Each row was made from one small tree. The marks that hang from a mark follow it in brackets, in alphabetical order. Every link used is in the known rows. Write each row's tree.
Known rows
seza[toma]: [ 18 -27 -11 -11  14  -2  13   7  27 -17  16  -9  16 -15   0  -2 -13   8
  -3  -1 -10  16  -3  -5]
rele[seza[nidor]]: [ 29 -27 -21 -15  18  -5   0   2  27 -14  14   0  18  -3   9  -1 -21  15
   2  -7 -13  20   5 -18]
seza[sotuz toma]: [ 22 -26  -8  -9  22   1  26   9  26 -20  12 -20  11  -9  -1   9  -7  11
  -9  -1 -25  11 -19  -7]
seza[bifamev sotuz toma]: [ 36 -24 -15  -8  14   2  27  22  20 -26  18 -23  16  -1  -1  10 -11  15
  -6  -9 -19  15 -15 -13]
rele[seza[nidor toma]]: [ 33 -26 -26 -10  14   0   6   3  35 -15  18  10  30   0  -1   0 -19   8
   5  -3 -10  18  10 -14]
bifamev[seza[nidor rele sotuz[mena]]]: [ 40 -24 -23  -2   8   2  13   6  34  -9  17 -13  16  -6   1   3 -18   9
  -1 -11 -19  23  -3 -22]
sebu[lopun[nidor sotuz]]: [  1 -28   1  -8  18 -23  12   1  -8 -10  12 -31  10 -14  48  -6 -16  37
  -2  -6  -6  14 -22 -11]
bifamev[seza[rele]]: [ 34 -27 -21  -4  13  -6   4  11  24 -10  19 -22  13 -20  16  -3 -21  11
   7 -12 -15  27  -2 -28]
bifamev[seza[nidor rele toma]]: [ 43 -24 -32   5   4   2  11  11  38 -12  26  -1  36 -11  -6   0 -17   0
   9  -7 -10  21  10 -19]
sebu[seza[bifamev nidor sotuz toma]]: [ 27 -26 -20  10   8  -3  28  20  29 -19  18  -9  27   2  11   4  -5   7
 -13  -6 -18   4  -4  -2]
sotuz[mena]: [  6 -27   1 -24   8  -1   1  -3  26  -6   4  -9  -8 -13  11 -11 -21  20
 -12  -6  -6  25  -5  -6]
seza[nidor toma]: [ 26 -25 -19  -4   5   3  16   5  35 -19  20   6  32  -7 -17   1 -11   2
  -4   1  -7  11   8   1]
lopun[nidor toma]: [ -2 -33   2  -3  24 -21  16   9  -8  -1  13 -37  22 -15  57 -20 -18  29
   0  -8   6  17 -13 -20]
rele[seza[nidor sotuz]]: [ 33 -26 -19 -14  23  -3   9   3  26 -16  12  -8  14   1   9   7 -17  16
  -3  -6 -23  16  -5 -19]
bifamev[seza[rele sotuz[mena] toma]]: [ 38 -24 -22  -1  10   4  16  10  36  -8  17 -11  17  -8   4   2 -17   7
   3  -9 -19  25  -7 -22]
seza[rele sotuz[mena]]: [ 24 -24  -7 -14  10  -4  14  12  29 -12  10 -29 -11  -4   8   5 -17  26
 -16 -14 -16  24 -20 -16]
sebu[lopun[nidor toma] seza]: [-12 -34  -1  19  22 -23  19   4  -9  -2  14 -23  31  -8  76 -25 -11  27
  -6  -4   5   7 -16 -14]
rele[seza[bifamev nidor sotuz[mena]]]: [ 39 -24 -21 -16  12   1   8   8  27 -16  13  -3  14  10   6   4 -22  21
  -3 -12 -15  22   0 -20]
lopun[nidor]: [  6 -31  -2 -11  21 -15  12   9   3  -7  10 -29  10 -18  36 -14 -18  25
  -6  -7  -5  17 -12 -16]
bebe[sotuz]: [  8 -31  -8 -28  17 -12   4   3  28  -9  15 -25  -6 -18  13 -12 -15  12
   1  -5  -8  20  -4  -7]
sebu[lopun seza[nidor sotuz[mena]]]: [  4 -28  -6  11  12  -6  21  -2  17 -12  10  -5  19   1  31  -7  -7  18
 -19  -2 -13   5 -14  -2]
seza[nidor sotuz[mena] toma]: [ 26 -23 -13  -8   6  11  26   1  40 -16  12   5  21   4 -21   7  -8   6
 -13   1 -17  10  -4   3]

Which tree is each row?
[ 56 -20 -33   5  -4   3  28  32  35 -28  30 -13  33  11 -22  16 -11  12
  -5 -15  -9  15  -2 -13]
seza[bifamev nidor rele sotuz toma]
[ 50 -22 -26  -2   1  -4  20  29  24 -27  25 -28  16   6  -7  14 -15  22
 -10 -20 -13  18  -8 -19]
seza[bifamev nidor rele sotuz]
[ 46 -20 -22  -7  -6   1  17  23  31 -20  21 -18  10  11 -10   9 -18  24
 -14 -20  -7  23  -5 -15]
seza[bifamev nidor rele sotuz[mena]]
[ 43 -23 -17  -8  10  -8  17  32  17 -25  20 -43   0  -2  10  11 -17  29
 -10 -22 -15  24 -19 -25]
seza[bifamev rele sotuz]
[ 46 -24 -30   6   9   4  20  12  36 -14  24  -9  32  -6  -7   8 -13   2
   5  -7 -21  18  -1 -20]
bifamev[seza[nidor rele sotuz toma]]
[ -2 -30   5 -10  20 -32  17  10 -13   1  11 -48  11 -15  66  -5 -17  42
   4 -11  -3  14 -19 -12]
lopun[nidor sotuz toma]
[ -3 -28   5 -11  14 -18   8  -6  -2  -8  10 -26   8 -10  45  -7 -18  37
  -1  -7  -2  18 -19  -9]
sebu[lopun[sotuz[mena] toma]]
[ 18 -27 -15   9  14  -3  27  10  32 -15  14  -6  23  -3  11   3  -2   4
 -15   0 -22   1  -6   2]
sebu[seza[nidor sotuz toma]]
[ 51 -21 -35   4 -12   1  15  30  37 -24  34  -1  39   6 -21   5 -17  10
   1 -15   6  20  13 -11]
seza[bifamev nidor rele toma]
[ 21 -25  -6 -15  11   4  19  -1  29 -15   7 -10   4  -1  -7   5 -12  16
 -18  -4 -21  13 -11  -3]
seza[nidor sotuz[mena]]
[ 46 -23 -28  -4  -7  -7   7  27  26 -23  28 -17  22   0  -6   3 -21  19
  -4 -20   2  23   7 -17]
seza[bifamev nidor rele]
[ -4 -32  -1  15  26 -16  24   3  -1 -11  12 -28  20  -6  60 -10  -6  24
 -12  -4 -12   5 -25 -13]
sebu[lopun[toma] seza[sotuz]]
[ 37 -24 -21 -16  15   3  11  12  30 -15  13  -2  15   8   9   2 -21  19
   0 -10 -15  23  -4 -21]
rele[seza[bifamev sotuz[mena] toma]]
[ 37 -26 -18 -18  24  -6   7  14  17 -19  13 -21   7   1  21   5 -21  24
   0 -13 -21  22 -10 -28]
rele[seza[bifamev sotuz]]
[ 12 -26 -12  10   6 -17  18  14   9 -16  19 -14  24  -3  41  -2  -9  24
  -3  -7  -8   7 -11  -2]
sebu[lopun[sotuz] seza[bifamev toma]]
[ 35 -27 -19  -4  20   1  16   2  23 -14  15 -17  19 -14   5   5 -14   6
   1  -5 -28  16  -7 -20]
bifamev[seza[nidor sotuz]]
[ 40 -23 -26  -3  -3   4  17  18  29 -25  26   3  38   1 -18   2 -14   6
  -1  -7  -1  14  11  -5]
seza[bifamev nidor toma]
[ 37 -26 -25 -13  15  -3   4  14  26 -17  19  -1  23   0  11  -2 -23  15
   8 -10  -8  24   5 -22]
rele[seza[bifamev toma]]
[ -8 -30   6  -6  15 -23  12  -3 -11  -1  11 -28  15  -9  60 -14 -18  42
   0  -8   5  17 -21 -12]
sebu[lopun[nidor sotuz[mena] toma]]
[ 26 -27 -10 -11  20   2  12   0  23  -8   8 -20   4 -15  15  -1 -18  11
  -1  -7 -26  22 -12 -22]
bifamev[seza[sotuz[mena]]]
[ 43 -25 -31  -9   9   0   6  12  31 -18  22   9  34   6  -1   1 -21  11
   7  -9  -6  20  12 -18]
rele[seza[bifamev nidor toma]]
[ -7 -29   8 -14  13 -26  14   4  -6   8   6 -37   6 -10  63 -11 -20  44
   1 -11   2  18 -16  -8]
lopun[nidor sotuz[mena] toma]
[ 43 -21 -21  -6  -3   4  22  28  35 -19  21 -16  12   9  -7   7 -17  21
  -9 -17  -7  25 -10 -16]
seza[bifamev rele sotuz[mena] toma]
[ 35 -26 -26   1  10   4  13   3  32 -12  21   2  36 -14  -4  -2 -15  -3
   8  -2 -15  17   8 -15]
bifamev[seza[nidor toma]]
[ 42 -25 -24 -13  18  -2  10  12  23 -21  16 -10  18   6   8   8 -20  19
  -1 -12 -19  19  -3 -23]
rele[seza[bifamev nidor sotuz]]
[ 43 -25 -25   1  13  -1  15  10  29 -14  20 -20  20 -10   3   7 -16   8
   1 -10 -23  20  -5 -25]
bifamev[seza[nidor rele sotuz]]
[ 38 -20 -23  -1  -3   7  25  13  48 -16  20   2  22   9 -24   9 -11  10
 -12  -7  -9  16  -2  -4]
seza[nidor rele sotuz[mena] toma]
[ 37 -22 -29   2  -4   0  15  16  42 -18  28   2  33  -2 -20   4 -13   5
  -2  -7   0  17   9  -6]
seza[nidor rele toma]
